Every row comes from one small tree of marks. The marks that hang from a mark follow it in brackets, in the order of their numbers. Every link used is in the known rows. Which tree was each row made from?
Known rows
q800(q704(q947(q373(q657) q487(q140)))): [-0.10 -0.19 -0.01  0.08 -0.01  0.08 -0.18 -0.08 -0.02 -0.04 -0.21 -0.07
  0.08 -0.22  0.32 -0.62 -0.02 -0.15 -0.12  0.18]
q704(q947): [-0.54  0.21  0.16  0.04  0.07  0.42  0.13 -0.22 -0.15  0.25  0.34  0.06
  0.47  0.47 -0.07  0.00 -0.03  0.09  0.03 -0.10]
q541(q373(q657(q835) q947(q487 q704(q800)))): [ 0.25 -0.21  0.36 -0.19 -0.35  0.46  0.35 -0.03  0.11  0.08  0.44 -0.29
  0.09 -0.16 -0.36  0.33 -0.10 -0.22  0.07  0.15]
q704(q800 q947(q487(q140 q541))): [-0.57 -0.09 -0.29  0.18 -0.03  0.09 -0.20 -0.12 -0.14  0.32  0.16  0.14
 -0.08  0.27  0.25  0.10 -0.40 -0.09 -0.27  0.08]
q947(q373 q487(q140 q541(q835(q657))) q704): [-0.47  0.02 -0.17  0.21 -0.28  0.10 -0.16  0.30  0.03 -0.05 -0.33 -0.31
 -0.16 -0.17 -0.01 -0.50 -0.43  0.07 -0.23  0.46]
q947(q373(q657(q835)) q487(q140 q541) q704(q800)): [-0.10 -0.37 -0.09  0.12 -0.46 -0.02 -0.11  0.26  0.32  0.07 -0.15 -0.20
 -0.35 -0.26  0.01 -0.19 -0.41 -0.13 -0.05  0.40]
q704(q800 q947(q373(q657(q835)) q487)): [ 0.05 -0.24  0.31  0.09 -0.28  0.49 -0.04 -0.07  0.02  0.07  0.06 -0.06
  0.25  0.13 -0.34  0.30 -0.10 -0.18  0.30 -0.11]
q704(q800 q947(q373(q657(q835(q541))) q487(q140))): [-0.28 -0.13  0.12  0.14 -0.21  0.24 -0.18  0.05 -0.04  0.15 -0.10 -0.32
  0.11 -0.09 -0.17  0.08 -0.29 -0.13  0.13  0.10]
q835(q541 q657(q373(q947(q487 q704(q800))))): [-0.27  0.19 -0.01 -0.42 -0.39 -0.15  0.22 -0.06  0.00 -0.03  0.06 -0.80
  0.08  0.19 -0.26 -0.16  0.01 -0.01 -0.07  0.02]
q947(q487(q140 q541(q373)) q704(q800)): [-0.35 -0.24 -0.26  0.27 -0.14 -0.09  0.32  0.02  0.17  0.32  0.26 -0.09
 -0.29 -0.03  0.06 -0.23 -0.43 -0.01 -0.33  0.40]
q373(q657(q835(q541)) q947(q487 q704(q800))): [-0.05  0.05  0.14 -0.18 -0.61  0.21  0.03  0.07  0.02  0.07  0.26 -0.31
  0.01 -0.06 -0.16  0.29 -0.12 -0.09  0.06  0.18]
q835(q657(q373(q947(q487(q140))))): [-0.31 -0.08  0.11 -0.38  0.08  0.26  0.07 -0.18 -0.14 -0.24 -0.23 -0.39
  0.29  0.15 -0.15 -0.22 -0.15 -0.20 -0.31 -0.02]
q704(q800 q947): [-0.55  0.13  0.08 -0.03 -0.05  0.31  0.20 -0.32 -0.13  0.34  0.44  0.02
  0.38  0.52 -0.06  0.20 -0.01  0.08  0.12 -0.14]
q487(q140 q541(q835(q657(q373(q947(q704)))))): [-0.56  0.21  0.15 -0.57 -0.08  0.15 -0.13  0.25  0.06 -0.18 -0.03 -0.77
  0.07 -0.15 -0.07 -0.41 -0.32  0.03 -0.27  0.19]
q835(q657(q373(q947(q487(q140 q541))))): [-0.36 -0.03  0.01 -0.41  0.08  0.06 -0.14 -0.09  0.05 -0.22 -0.26 -0.36
 -0.01  0.11 -0.08 -0.34 -0.37 -0.13 -0.45  0.03]
q657(q373(q947(q487(q140 q541) q704(q800))) q835): [-0.23 -0.21 -0.09 -0.27 -0.35  0.01  0.12  0.33 -0.03 -0.03  0.16 -0.44
 -0.09  0.00 -0.07  0.02 -0.37 -0.21 -0.26  0.05]
q704(q947(q373)): [-0.46  0.26  0.04  0.07  0.09  0.29  0.16 -0.07 -0.15  0.18  0.20 -0.08
  0.43  0.37 -0.20 -0.24 -0.04  0.07  0.17  0.00]
q704(q947(q487(q541))): [-0.39  0.06 -0.06  0.22 -0.06  0.25 -0.19 -0.06 -0.07  0.21  0.18  0.28
  0.09  0.41  0.03 -0.03 -0.32  0.02 -0.23 -0.05]
q835(q541 q657): [-0.67  0.35  0.28 -0.04 -0.11  0.15  0.19 -0.38  0.20  0.13 -0.06 -0.22
  0.31  0.37 -0.28 -0.32 -0.07  0.37 -0.09  0.06]
q835(q541 q657(q373(q947(q487(q140) q704(q800))))): [-0.46  0.09 -0.16 -0.40 -0.24 -0.21  0.13  0.01 -0.08 -0.01 -0.06 -0.89
  0.00  0.02 -0.04 -0.24 -0.10 -0.10 -0.20  0.19]
q835(q541): [-0.61  0.27  0.14  0.13 -0.12  0.20  0.27 -0.20  0.03  0.19  0.21  0.10
  0.29  0.39 -0.21 -0.24 -0.20  0.30 -0.07  0.11]

Write each row's tree
[-0.18  0.29  0.40 -0.36  0.12  0.35  0.20 -0.26  0.17  0.08  0.37 -0.22
  0.21 -0.05 -0.40 -0.18 -0.22  0.08 -0.03  0.23] -> q835(q541(q373(q657 q947)))
[-0.09  0.17  0.52 -0.37  0.06  0.65 -0.04 -0.06  0.19 -0.03  0.41  0.03
  0.07 -0.20 -0.39 -0.02 -0.50  0.08 -0.09  0.22] -> q487(q541(q373(q657 q947) q835))
[-0.10 -0.26  0.18  0.07  0.16  0.07 -0.16 -0.18  0.33  0.11  0.01 -0.02
 -0.12 -0.32  0.24 -0.58 -0.27 -0.05 -0.43  0.16] -> q800(q704(q947(q487(q140 q541(q373(q657))))))
[-0.33  0.25  0.41 -0.57 -0.19  0.41  0.19  0.10 -0.05 -0.23  0.15 -0.71
  0.41  0.07 -0.35 -0.19  0.00  0.05  0.03  0.01] -> q541(q835(q657(q373(q947(q704)))))
[-0.25 -0.14 -0.18  0.24 -0.47  0.10  0.36 -0.10 -0.08  0.21  0.29  0.10
  0.04  0.33  0.04  0.07 -0.06 -0.01 -0.05  0.17] -> q947(q487 q704(q800))
[-0.26  0.14  0.08 -0.45 -0.10  0.14  0.35  0.11 -0.09 -0.07  0.37 -0.46
  0.32  0.23 -0.18 -0.30  0.00 -0.06 -0.03  0.04] -> q657(q373(q947(q704)))
[-0.41 -0.07  0.16  0.21 -0.09  0.29  0.09  0.11  0.17  0.09 -0.05 -0.30
 -0.07 -0.24 -0.16 -0.33 -0.48  0.08 -0.37  0.39] -> q947(q487(q140 q541(q373 q835(q657))) q704)
[-0.33 -0.02 -0.19  0.27 -0.01  0.05  0.09 -0.01 -0.24  0.08 -0.09 -0.05
  0.21  0.01  0.26 -0.59 -0.05 -0.05 -0.19  0.11] -> q800(q704(q947(q373 q487(q140))))
[-0.36 -0.18  0.17  0.38  0.05  0.55  0.14  0.09 -0.02  0.08  0.14  0.28
  0.02 -0.10 -0.25 -0.12 -0.71  0.05 -0.38  0.29] -> q947(q487(q140 q541(q373 q835)))
[-0.55  0.15  0.06 -0.64 -0.20  0.06 -0.05  0.14  0.07 -0.07  0.08 -0.81
 -0.02 -0.11 -0.09 -0.20 -0.29  0.04 -0.17  0.15] -> q487(q140 q541(q835(q657(q373(q947(q704(q800)))))))
[-0.14 -0.11  0.43 -0.09  0.12  0.29  0.11 -0.27  0.57  0.11  0.21  0.14
 -0.03  0.00 -0.31 -0.35 -0.38  0.14 -0.15  0.19] -> q487(q541(q373(q657)))
[-0.50  0.00  0.29  0.16  0.21  0.54 -0.15 -0.07 -0.01  0.14 -0.03 -0.21
  0.16 -0.07 -0.22 -0.07 -0.50  0.03 -0.31  0.10] -> q704(q947(q487(q140 q541(q373 q835(q657)))))
[-0.10  0.06  0.53 -0.39 -0.16  0.65  0.05 -0.17  0.07 -0.09  0.22  0.00
  0.37  0.11 -0.28  0.21 -0.11 -0.04  0.06  0.00] -> q373(q657(q835) q947)
[ 0.09 -0.16  0.34  0.04  0.02  0.14 -0.06 -0.24  0.41  0.11  0.16  0.09
 -0.06 -0.15  0.03 -0.47 -0.16  0.02 -0.28  0.01] -> q800(q704(q947(q487(q541(q373(q657))))))
[-0.06 -0.08  0.30 -0.21 -0.21  0.40  0.11  0.18  0.02 -0.20  0.12 -0.02
  0.19  0.27 -0.45  0.03 -0.41 -0.10 -0.23 -0.22] -> q657(q373(q947(q487(q541))) q835)
[-0.37  0.11  0.67 -0.01  0.05  0.73  0.45 -0.30  0.16  0.03  0.16 -0.16
  0.49  0.12 -0.62 -0.09 -0.19  0.28 -0.01  0.03] -> q541(q373 q835(q657))
[-0.10 -0.38  0.13  0.13 -0.24  0.28 -0.02  0.12  0.26  0.12  0.20 -0.07
 -0.33 -0.41 -0.02 -0.07 -0.57 -0.07 -0.20  0.48] -> q947(q487(q140 q541(q373(q657) q835)) q704(q800))
[ 0.08 -0.27  0.05  0.11 -0.59  0.04 -0.02  0.21  0.40  0.05 -0.01 -0.10
 -0.28 -0.09 -0.20 -0.10 -0.30 -0.05  0.08  0.23] -> q947(q373(q657(q835)) q487(q541) q704(q800))
[-0.11 -0.33  0.14  0.19 -0.19  0.28 -0.23  0.14  0.27 -0.11 -0.34  0.12
 -0.14 -0.17 -0.13 -0.27 -0.54 -0.10 -0.18  0.27] -> q947(q373(q657(q835)) q487(q140 q541))
[-0.49  0.20 -0.26 -0.28  0.03 -0.09  0.32  0.02  0.06  0.34  0.52 -0.40
 -0.18 -0.09  0.06 -0.20 -0.35  0.03 -0.27  0.40] -> q487(q140 q541(q373(q947(q704(q800)))))
